Each row was made from one small tree. The marks that hang from a mark follow it in brackets, in the order of their numbers. Every link used is in the known rows. Write each row's tree.
In the rows, 128 means zero.
Known rows
k_306(k_330(k_182)): [ 96  88 166 141  97 173  62 118 141 141  93 136  97 171 153 131 110 136
 162 126 135 123 166 102]
k_605(k_182(k_516)): [ 87  92 159 159  96 145  89 128 139 124 119 132 101 163 140 134 103 135
 164 106 139 155 164 106]
k_703(k_226): [117 117 152 138 106 114  89 127 138 122 107 152 110 149 159 139 105 133
 158 138 154 119 150 102]
k_703(k_226 k_330(k_182 k_306 k_422)): [127  78 196 162 129 135  92 123 145 117 119 131  91 145 120 123  98 162
 151 125 183 109 142 151]
k_306(k_330(k_182(k_516))): [ 71  93 167 159  98 170  66 117 144 133 108 131  94 196 148 123 101 144
 164 115 131 139 167  98]
k_703(k_226 k_330): [103 107 174 150 110 115 100 121 137 128 111 142 109 165 147 130 103 147
 163 139 157 118 151  85]
k_422(k_226 k_330(k_182 k_306 k_703)): [134  95 183 151 116 114  80 144 120 113  85 135  95 150 100 154  95 142
 184 113 185  84 178 147]
k_182(k_226 k_330(k_422 k_703) k_516 k_605): [ 82 121 207 194 102 101  48 144 117  93 125  92 104 226 151 141 100 136
 142 124 148 111 175 128]
k_516(k_182(k_226(k_422 k_703) k_330(k_306) k_605)): [128  91 212 171  79 103  89 139 117  95 118 134  89 156 123 126 125 132
 144 153 170 134 166 139]
k_422(k_226 k_330): [105 118 154 149  97 101  94 132 137 120  84 141 116 178 128 152 101 114
 165 137 162 116 177  91]
k_182(k_226(k_422 k_703) k_330 k_516 k_605): [ 78 133 198 180  78  90  91 136 117  88 131 115 109 223 154 120 113 133
 142 148 145 144 174 111]
k_605(k_182(k_330 k_516)): [ 80  93 186 179  90 144  81 126 139 120 116 125 101 184 134 130 105 138
 163 113 132 158 175  80]
k_182(k_226(k_703) k_330 k_605): [103 115 199 157  83  96  71 137 108 103 108 133 109 188 155 143 119 129
 162 151 140 120 175  91]
k_330(k_182(k_226 k_605) k_306 k_422 k_703): [131  79 202 162 119 125  52 150 115  98 115 109  88 149 133 149 105 142
 149 110 178  92 157 191]
k_182(k_330 k_516 k_605): [ 69  96 177 187  93 136  62 130 133 129 116 110 103 197 137 132  99 123
 153 121 133 152 170  75]
k_226(k_703(k_330)): [108 125 165 137  97 131  99 119 116 146 107 147 106 156 148 124 104 147
 166 149 151 111 163 108]
k_330(k_182(k_516) k_422): [ 94 100 158 162 111 164  73 126 148 120 121 119  95 174 153 127  94 138
 139 107 154 135 152 160]
k_605(k_182(k_330(k_306 k_422(k_226) k_703))): [145  98 201 173 112 104  69 139 127 104 105 120 102 154 110 144 103 149
 158 126 177  94 180 157]
k_516(k_182(k_605)): [113  57 156 152  92 148  69 134 135 135 106 125  94 137 146 146 114 113
 151 120 152 141 147 113]
k_306(k_330(k_422(k_226(k_703)))): [121 136 153 138  95  98  77 120 129 122 100 141 119 191 157 132 109 138
 151 165 155  93 173 134]
k_605(k_182(k_226(k_422(k_330(k_306)) k_703) k_516)): [ 93 121 199 168  87  92 121 140 119  89 123 138  97 186 102 120 112 141
 162 133 169 144 186 135]
k_422(k_330(k_703)): [108 131 161 148 105 132  71 137 113 143  88 126 104 172 138 147  96 124
 168 130 157  92 179 108]

Write each row's tree
[113 102 175 147 112 150  68 138 118 132  88 120  98 168 136 149  98 134
 173 113 160  93 172 126]	k_422(k_330(k_182 k_703))
[126 100 184 152 109 141  75 134 138 104 109 143  86 138 135 138 107 139
 142 118 173 117 158 177]	k_330(k_182(k_226) k_306 k_422)
[100  68 193 181 117 105  73 151 117 101 107 106  94 183  89 153  89 141
 184  97 179 107 174 137]	k_422(k_226 k_330(k_182(k_516 k_605) k_306 k_703))
[121 122 178 170 103 150  65 124 139 140 104 135  93 145 122 125  98 128
 135 144 162 123 173 133]	k_182(k_330(k_306 k_422))
[115 115 188 146  81 108 120 126 123 104 118 145 100 169 155 119 121 147
 147 152 166 126 155 139]	k_516(k_182(k_226(k_422 k_703(k_330))))
[122 139 178 165 107 139  53 130 123 134 103 114 103 177 157 135  97 136
 140 140 155  89 173 139]	k_182(k_330(k_422 k_703))
[ 81 114 177 165  84 115 109 133 141  87 129 126 107 190 151 127 113 135
 144 117 148 163 167 130]	k_605(k_182(k_226(k_422) k_516))
[ 91 112 209 170  91 100 129 130 120  95 139 138  96 175 114 107 111 165
 161 133 167 146 170 142]	k_605(k_182(k_226(k_422 k_703(k_330(k_306))) k_516))
[ 82 123 191 177  89  84 102 144 112  98 123 122 100 197 106 123 106 125
 153 143 170 138 181 129]	k_182(k_226(k_422(k_330(k_306)) k_703) k_516 k_605)
[109 127 171 143  83  94  95 139 115 101 118 127 116 177 166 133 120 124
 140 153 157 125 162 140]	k_182(k_226(k_422 k_703) k_605)
[117  73 184 159 114 118  41 136 129 109 102  91 111 202 149 149 105 140
 153 122 161  80 164 150]	k_306(k_330(k_182(k_605) k_422(k_226) k_703))
[133 122 185 136  92 122 106 134 121  97 116 157  92 138 140 123 115 148
 151 139 175 119 162 183]	k_330(k_182(k_226(k_422 k_703)) k_306)
[113 120 212 179  93 105  69 147 112 104 113 111  98 175 127 134 109 132
 144 140 167 110 179 136]	k_182(k_226(k_422) k_330(k_306 k_703) k_605)
[ 93  77 197 174 104 138 104 129 122 121 138 110  90 167 111 105  99 158
 154 121 173 141 154 154]	k_226(k_422 k_703(k_330(k_182(k_516 k_605) k_306)))
[114 119 170 139  94 139 103 129 125 122 101 127 106 175 143 124 109 129
 151 139 167 116 166 142]	k_226(k_422(k_330(k_182)) k_703)
[115  69 196 158 121 109  66 148 117 106 101 102 106 184 136 157 105 135
 177 112 168  89 156 109]	k_422(k_330(k_182(k_605) k_703(k_226)))
[123 128 194 154  72 107  99 130 124  94 110 146 100 175 159 125 125 135
 143 158 159 129 166 132]	k_516(k_182(k_226(k_422 k_703) k_330))
[109 142 196 183 108 104  90 135 126 108 128 128  98 180 124 113  92 156
 153 137 174 115 169 133]	k_182(k_330(k_306 k_703(k_226(k_422))) k_516)
[ 79  69 188 164 105 139  89 129 118 122 128 111  97 186 137 124 101 156
 171 113 149 133 152 115]	k_226(k_703(k_330(k_182(k_516 k_605))))
